Each row comes from the steps of one path. Every step used is in the known rows, and no mark comes twice. Write the path behind each row, first mark first.
Known rows
A, C, M, K, S: [ 24  30   7 -18   6  -8  -6 -23  15   5   3  -9   4 -23  11 -18 -12   1
 -18  -1 -24   4   8  10  -4   6  36]
Z, A, C, M, K, L: [ 27  30  -3 -13  15  -6  20 -11  23   7   6  -1   3 -28  14  13  -5  -2
  -5   0 -22  19  10  -1   1  -5  21]
V, S, L, K: [  0  18 -13  23  21  15  -7   2  20  31  34  -5   8 -14   2   8 -30  -5
 -12  15 -37   7  30  -1  -4 -12  16]
V, S: [  1   9   3  -9  -9  20   4   8 -13  22   6  -9   2 -22 -25  12  -6  -3
  -5  34 -18   5   2   0  14  -8  13]
L, K, M, T, V: [ 23   7  -5 -35 -16 -20  -8 -28  33  13  -9   0  -3 -13   0  -6   7  -5
   1  -7   1  -8  -5   4   8  18  -5]
F, T, V, S, L: [  6   5 -20 -10   9  29   2 -10  -6  39  10 -23   1 -35  -5  10 -10 -11
 -18  29  -7  13  26   0  -1  14   8]
C, M, K, S, V: [ 11  12   1   0  13  -5  -1 -10  16  25 -22  -1  10  -2  -7 -33  -9  -8
 -11   4 -16  -5 -18  19  -5  12   9]
F, T: [ -6  -4 -11  -9   7  -3 -11  -7  -7  19  -4  -3   6   0  11  26 -16  11
 -18   6  -7  11   8   8 -12  -3  -8]
C, A, Z: [  5   1 -15   0   3 -19 -13  -3 -22   2  16  -3  11 -11  12 -31   3  -3
 -19  -9   1   2   4   8 -10  -9 -15]
Z, A, C: [  8   3   9  -6 -11  -6  12 -31 -12  18  10   6   6 -12  -4  13  16 -14
  -2  -8 -10  10 -11  -3   2  -3 -17]
M, T: [ 18   3  -4 -25  -3 -20 -12  -6  12  13   2   9  -8   7  -9  26   6  13
  -8  -8  -5  10  14  10  -3  -1   6]
Z, A, C, M: [ 11  13  -1 -25  -7 -24  14 -37   0   1  -7   6   6 -20   6   5  13  -8
 -14  -4  -7  20 -39  -2   5   0  -3]
S, L, K: [ -1  13 -14  27  26   5  -9  -2  26  20  31   0   7  -4  15   2 -28  -3
 -10  -2 -28   4  29  -1 -11  -8   9]
A, C, M, K: [ 25   4  -8 -23  12 -20  14  -3  28   2   0  -5   7 -28   3   5  19  -5
 -17 -10 -20  14 -15  11   2   2  17]
L, K, M, T: [ 23  20 -18 -19  -8 -19 -16 -15  28  15   6  21  -8  11   9  20  -9  11
 -13  -2 -15  15  11   1   8  -7  16]
V, S, K, L: [ 11  19 -19  13  19  11   8   7  -7  20  17 -16  -8 -17  -5  20 -10  -6
   6  25 -12  15  33  -7  -7   6  18]
T, M, K, L, S: [ 12  23  14  -3  32   2   2 -18  18   8  19   0   6  -9  24  -7 -34  -9
 -17 -12 -46   2  21   0   2  -2  18]
K, M, T, V: [ 24   3  -5 -42 -20 -17  -5 -28  24   9 -16  -2  -6 -14  -2  -6  15  -6
   1  -5  11  -5  -8   3  10  23  -6]
A, C, M, T, V: [ 26   0   0 -49 -15 -33  -4 -34  23   8 -16 -11  -3 -25  -8   0  24  -7
  -2 -13   7  -4 -19   9   1  26 -12]
C, A: [ 15  -3  -4  -8  13 -12   6  -8 -28  12  12   7   0  -2 -19 -13 -21  -4
   0  -4   5  18 -14   5   8 -12  -4]
A, C: [ 10  -1  -3   1  -9  -9  -6 -14  -6   9   9  -9  -1  -9   0  12  17 -10
   0  -8   1   2  -3  -4  -3   7 -11]
A, C, M, T, V, S, L, K: [ 14  20 -15   0  14  -4 -10 -16  29  36  29 -10   6 -26   0  13 -18  -8
 -15   8 -35   9  18   2  -4  -1  11]
K, L, S: [  6  21  16  10  20   4  -6 -22   5   3  21   5   3   1  21 -12 -39  -9
  -7  -5 -29  -1  21  -5   0  -6  10]
Z, A, C, M, K: [ 23   6  -2 -27  10 -18  22 -12  25   7   1   2  10 -29   0   5  19  -6
 -19 -10 -26  18 -19  11   5  -3  15]
Z, A, C, M, T, V, S: [ 20  11   9 -46 -22  -3   9 -25   1  33  -4 -11   3 -41 -33  14  12 -11
  -7  24 -18   6 -15   6  17   6   1]
F, T, V, S: [  4   3   3 -28 -13  14   1  -8  -6  32  -6 -22   6 -36 -25  10  -4  -7
  -7  33 -13  -2  -2   6  11   6  -3]
F, T, V: [  4  -9   0 -28  -6  -8  -4 -22   8  15 -16 -17   7 -21   1  -3   2  -6
  -2  -1   6 -10  -7   8  -6  21 -22]
C, M: [  5  11  -7 -21   1 -20   6 -16   9 -11 -14   2   2 -11   8  -5   1   2
 -13   1   0  13 -32   0   4   2   9]

Write each row's path
[  1   5   7  19  21   1  -2 -13   7  26  -7   7   9  13   0 -25 -24 -17
  -3  -2 -19  -8 -11   7  -3   5 -12] => K, L, S, V
[ 24  11 -30 -24  -7 -12  -7 -11   5  24   4  10 -14   2  -7  28   7   4
 -15  14  -7  24  13   3   8   5  19] => V, S, K, M, T
[ -8   6 -12 -33  17  -8   0 -13  -1  22 -17 -17   3  -6  18  28 -11  10
 -28  -3 -24  13  -6   2  -3  15 -10] => F, T, M
[ 14  17 -16   5  15   9   9   0  -3  20  12 -22  -7 -24  -7  13  -5 -11
  10  23  -8   8  29  -6  -6  14  12] => T, V, S, K, L
[ 22  21 -20 -10  15  -5   7  -7   4  21   8 -18  -9 -25  -7  21  -3  -5
   3  21 -10  17  23  -3  -6  14  17] => C, M, T, V, S, K, L
[ 10  22  10  -7  34   1  -1 -20  16  15  17  -1   8  -9  27   2 -40  -5
 -23  -9 -48   6  24   3  -2  -3  15] => F, T, M, K, L, S
[ 10   9   9   5  22  -8  11 -26  14  31  -6  11  15  -1   0 -21 -15 -23
 -11  -7 -31   2 -23  11   0   3 -10] => Z, A, C, M, K, L, S, V
[  8  16 -11   6  17   6 -10  -6  28  36  30  -7   5 -19  -3  10 -24  -5
 -11  10 -34   4  30   3  -4  -4  12] => M, T, V, S, L, K
[ 24  15 -19 -29 -15 -15 -11 -16  15  11  -5  18 -12   9   6  20   1  11
 -13   0  -1  18   7   1  11   0  15] => K, M, T
[ 12  10  -9 -20  -5 -26   2 -25   4  -5  -8  -5   1 -18   8   3  13  -5
 -13  -4   0  15 -34  -3   2   7   2] => A, C, M
[ -3 -13 -11  19  31  -8   0 -11 -11  13  24  -4   1   5  -1  -5  -3 -19
  -8  -4 -21   7  14   4 -15  13   0] => L, S, K
[  9  30 -31   9  -2  18  -4 -12  19  19  15  10  -1  -6  23  -2 -27  -6
 -15  23 -18  14  10 -13  18  -8  25] => V, S, L, K, M
[  1   9   4  11   5   2 -10 -12   0  25 -20  -1   6  10  -8 -32 -15  -9
  -2   6  -5 -12 -12  12  -7  13  -2] => K, S, V
[ 16  21 -14   5  24  23  -5 -12   8  21  18 -12  -1 -20  17 -11 -20  -4
 -22   7 -15  12  46   4 -12  11  34] => M, K, S, L
[ 21  27  -6 -13  25   3  14   5  26   9   3 -13  -2 -21  17  16 -10   3
  -6  -2 -25  10  25  -2   0   5  22] => T, M, K, L
[ 17  15  -1 -31 -19   6  -2 -12  14  31   1  -9   0 -30 -25   8  -4  -6
  -4  28 -20  -1   0   3  20   3  10] => L, K, M, T, V, S
[  8  26 -32  13   1  11  -6 -15  23  12  13  14  -2   1  31  -7 -25  -5
 -14  10 -12  13   9 -14  13  -5  21] => S, L, K, M
[  4  35  13  12   7   0 -22 -20  15  10  18  -2   6  -1  14 -21 -41   5
  -6   3 -30 -10  25   3 -10  -6  26] => L, K, S
[ 27  10 -11 -38  -6 -38 -10 -24  14   9  -4   5  -7  -5  -3  28  15   9
 -17 -11  -5  21 -10   8  -2   4   7] => A, C, M, T
[ -5  -7   8  16  16  -2  -3 -12   4  25 -10   9  11  16  -7 -30 -16 -19
  -7  -5 -18 -11 -23  12  -2   7 -17] => L, S, V
[  4  10 -19   4  11  34   4   1 -10  31  18 -14  -2 -25  -6  11 -12  -8
 -17  29 -10  18  30  -4   1   4  18] => V, S, L
[ 22  23  -4   0  19   6  10  10  24   5   9  -6  -1 -18  12  11 -11   3
   2   1 -16   8  31  -1  -2  -3  24] => M, K, L
[ 25   8 -13 -32 -10 -13  -8 -29  33  18  -4  -3  -4 -16   4  -5   5  -8
  -4  -5   1  -3   5   3   5  21  -2] => S, L, K, M, T, V
[ 10 -11 -19 -10   9  -4   6  -1  -9  31  10 -21  -5 -22 -32  15  20 -15
  -1  21 -10   9  11   8  -6  22   2] => M, T, V, S, K
[  9  11 -36   0  -6  12   7  -7  -9  16   2   2  -8  -6   2   3   2 -12
  -9  31  -3  20  -3 -10  16   8  19] => V, S, K, M
[ 24  24 -24 -19  -5  -6 -14 -14  23  28  13  15  -8   0   5  26 -14   8
 -20  11 -20  21  21   0  10  -7  25] => V, S, L, K, M, T
[ 24   7 -30 -22  -5 -19  -8 -14   9  16   2  13 -15  10   2  24   9   6
 -13   2  -1  22  12   2   3   8  15] => S, K, M, T
[ 29  28  -9 -10  17  -7  11  -2  26   3   6  -8   0 -27  16  13  -4   0
  -4   0 -16  15  14  -1  -1   0  25] => A, C, M, K, L
[ 10  15 -21  17  24   1   6   3  -1   9  14 -12  -9  -6   8  15  -7  -5
   9   9  -3  12  32  -7 -14  10  12] => S, K, L
